Each row comes from the steps of one path. Every step used is in the known rows, and no mark comes twice. Write the path behind each row, first mark first.
Known rows
remav/vibed/soged/vabo/tozifav: [-22  42  11 -20   2  10   5  20  73   9  27  69 -14  40 -61 -63  37  27
  35 -18  -3 -10  20]
vibed/tozifav/pudeba/soged: [ 25  -5   9 -13 -66  69  -6  24   1 -15   6 -47  20 -26  23 -34  19  18
  12  -1  15  27  13]
tozifav/pudeba/soged/vabo: [  9  -2  11  -9 -42  31 -22  20   9 -11   8 -40  -6 -14  -8 -59  -4  23
  51  -7  18  15  25]
vibed/tozifav/vabo/tarod: [  8  -4 -31 -18 -16  51  10  -3  -7   8  29  21  -8 -38  14  19  38 -18
   4 -33  10  36  66]
remav/vibed/soged/dume/tozifav: [  1  29  17   9 -25  58 -41  36  54  14   9  30   2  20 -20 -52  55 -15
  26   7   0 -11 -30]
soged/dume/tozifav: [ 11 -11   1  12  -8  52 -25  26 -11  14  -7  14  -8  17   1  -9  41 -30
  20 -12  -9  -5 -18]
pudeba/soged/dume: [  0  -5   6   7  -5  34 -15  11  -5 -23  -7 -24   8  -7  25 -10  -8  -6
  20   5   1  16  -2]
lezu/dume/tozifav/pudeba: [ -5 -38  17 -17 -27  38  15  15 -23   9  -2 -22  -9  30  -8 -19  46 -21
  46 -20  25 -22   8]
lezu/dume/tozifav/pudeba/soged/vabo: [ 12 -42  33 -28 -25  51  -4  13  -8  -1 -10 -40 -26  24   2 -46  35 -26
  94 -41  39   3  14]
vibed/soged/dume: [-18  16  37   4   1  32 -32  24  34   6  19  39   7   0 -22  -4  21  -1
  10  15  -6 -11  -4]
dume/tozifav/pudeba/soged/vabo: [ 26 -14  22 -13 -55  63 -37  24   0   0  -3 -41 -14   2  -4 -70  26 -10
  68 -21  20  25  12]
dume/tozifav: [ 15 -14  12   4 -10  25 -18   6  -9  11 -12  -7 -10  14   5 -15  30 -34
  17 -18   8  14 -13]
vibed/tozifav/pudeba/soged/dume: [ 15  -7   0  -4 -64  93 -15  48   1 -19  19 -30  24 -22  19 -32  26  16
  19   9   0  16  14]
tozifav/vabo/soged/dume: [-31 -17 -14   1   9  42   8   9 -15   2  19  27  -8   2   7  23   3 -42
 -12  -4 -13  21  28]
tozifav/pudeba: [ -9   0  -8   0 -43  19   3  18  -7   0  18 -11  13  -5 -16 -26   8  24
   1  14   5 -13  17]
soged/vabo/tozifav/pudeba: [-25  -3  -9 -27 -30  31  27  27   3   5  27  40 -11  28 -57 -48  30  34
  36 -23 -12  -9  52]
lezu/dume/tozifav: [  6 -39  25 -12  17  23  16  -7 -18   5 -13  -8 -21  33   5   7  36 -46
  44 -32  22  -8  -4]
vibed/remav: [-10  17  -4 -15 -18  18   4  34  18 -10 -24  18  24 -13 -25  -6  12 -20
   5  -7   3  19  18]
vabo/tarod: [-24   7 -12   8  -2  -2   7 -29 -14  10  11   2   7  -5   7   4  15   3
   4 -14  -6  42  38]
lezu/dume: [-15 -26  13 -21  28  -8  34  -8  -7  -3  -1  -3 -10  21   1  27   6 -13
  26 -16  19 -23   7]
vabo/soged: [-25  -1  11   9  11   2   9 -14  -3  13   7  -5   9  14  15  15  -2 -24
 -22   1 -18  47   7]
soged/vabo/tarod: [-20  12 -12  -3  10   4 -11 -17   1  22  23  24 -20   4  -8 -11  21   8
  32 -36  -3  38  48]
dume/tozifav/pudeba: [  5  -8   5   2 -55  45 -14  22 -14  10   4 -16  -2   7 -13 -41  39 -10
  20  -4  10   0   2]
lezu/dume/tozifav/pudeba/soged: [ 10 -41  30 -15 -35  47   9   0 -26 -15 -14 -65   4  17  16 -33  25 -26
  63 -21  37   7   8]

Write each row's path
[-16  -1   3 -16 -41  29  33  -1 -18 -30   0 -30  22   9 -11 -51   6  17
  22  -8   5  23  43] -> vabo/tozifav/pudeba/soged
[ -5   3   0  -4   0  11 -16 -29   2  -5   7 -21 -13  -3  16 -30   3   0
  55 -29  14  64  51] -> pudeba/soged/vabo/tarod
[ -7 -18   1  10 -53  72 -25  41 -19  15   7   2   5  12 -16 -37  50  -7
  18   1  -5 -11  -1] -> soged/dume/tozifav/pudeba
[-14 -44  -5 -20  12  30  26 -34 -36  11   6   7 -28   5   8  19  46 -61
  54 -59  36  17  58] -> lezu/dume/tozifav/vabo/tarod
[-14  -3   2 -22  17  11  25   5  11   7  17  55 -26  36 -41 -21  23   6
  34 -38 -15   2  41] -> soged/vabo/tozifav
[-18 -15  20  18   1  57 -13  11 -17  24  -1  10  -7  40  15   6  36 -50
   0 -12 -29  44  -6] -> vabo/soged/dume/tozifav
[-19 -15  -9  -6   6  13  17 -13 -11   3  13   7  -9  -7  14  19 -13 -37
 -16 -11  -2  38  34] -> tozifav/vabo/soged
[ 21 -16  18   3 -63  57 -19   8 -16 -16 -16 -65  10  -6  17 -57  20 -11
  37  -3  23  28   1] -> dume/tozifav/pudeba/soged
[ 13  -3  -7 -12 -60  60   0  39   5   6  21  -6  13 -11  -5 -16  40  19
  -5   2   3  -1  15] -> vibed/tozifav/pudeba
[  0  -4  10   0 -58  59 -34  -3 -12   9   4 -41 -13   0   6 -71  43  -7
  74 -37  21  65  51] -> dume/tozifav/pudeba/soged/vabo/tarod
[ 28 -33  -1  -3 -23  75 -24  10 -21 -20 -11 -20 -15 -18  27 -23  12 -60
  44 -23  20  11   7] -> pudeba/soged/dume/tozifav/vabo
[-18  44   4   7 -12  28 -20  29  61   3  17  33  11   6 -25 -37  22  19
   5  24  -3 -23 -18] -> remav/vibed/soged/dume
[  0  -6  31  -6 -15  72 -45  26  15  12   6  50 -15 -11 -16 -17  40 -53
  37 -13  14 -13   4] -> vibed/soged/dume/tozifav/vabo
[-28  17  44 -28  15  18  -1  13  45  12  20  74 -16  29 -55 -32  33   7
  43 -28  -7   5  33] -> vibed/soged/vabo/tozifav
[-32 -17  10  16 -45  79 -14  30 -22  26  18  -7   8  28   1 -24  46 -25
  -1  -1 -22  31  10] -> vabo/soged/dume/tozifav/pudeba
[ 11 -27 -14  -3 -11  70 -16  24 -19   5   0  26 -27  -5  -2  -6  34 -51
  28 -22   7 -12   6] -> soged/dume/tozifav/vabo
[ -1   3 -49   1 -19  73  14  38  28   8  37  26  -2   1  14   2  32 -19
 -22 -12 -21  23  22] -> remav/vibed/tozifav/vabo/soged/dume
[-29  -4  -8  -9 -41  60  29  22 -19 -32  10  -5  26  11 -19 -44  16  23
  22  -4  -4   8  33] -> vabo/tozifav/pudeba/soged/dume
[  5  -4  12 -22  10  16  14  -6   8 -17  -1   8 -15  23 -19 -42   0   0
  54 -36   2  31  37] -> pudeba/soged/vabo/tozifav
[  4   2  -5 -16 -57  71 -17  14   5   7  27 -23   0 -21  14 -48  41  27
  51 -31  13  68  65] -> vibed/tozifav/pudeba/soged/vabo/tarod
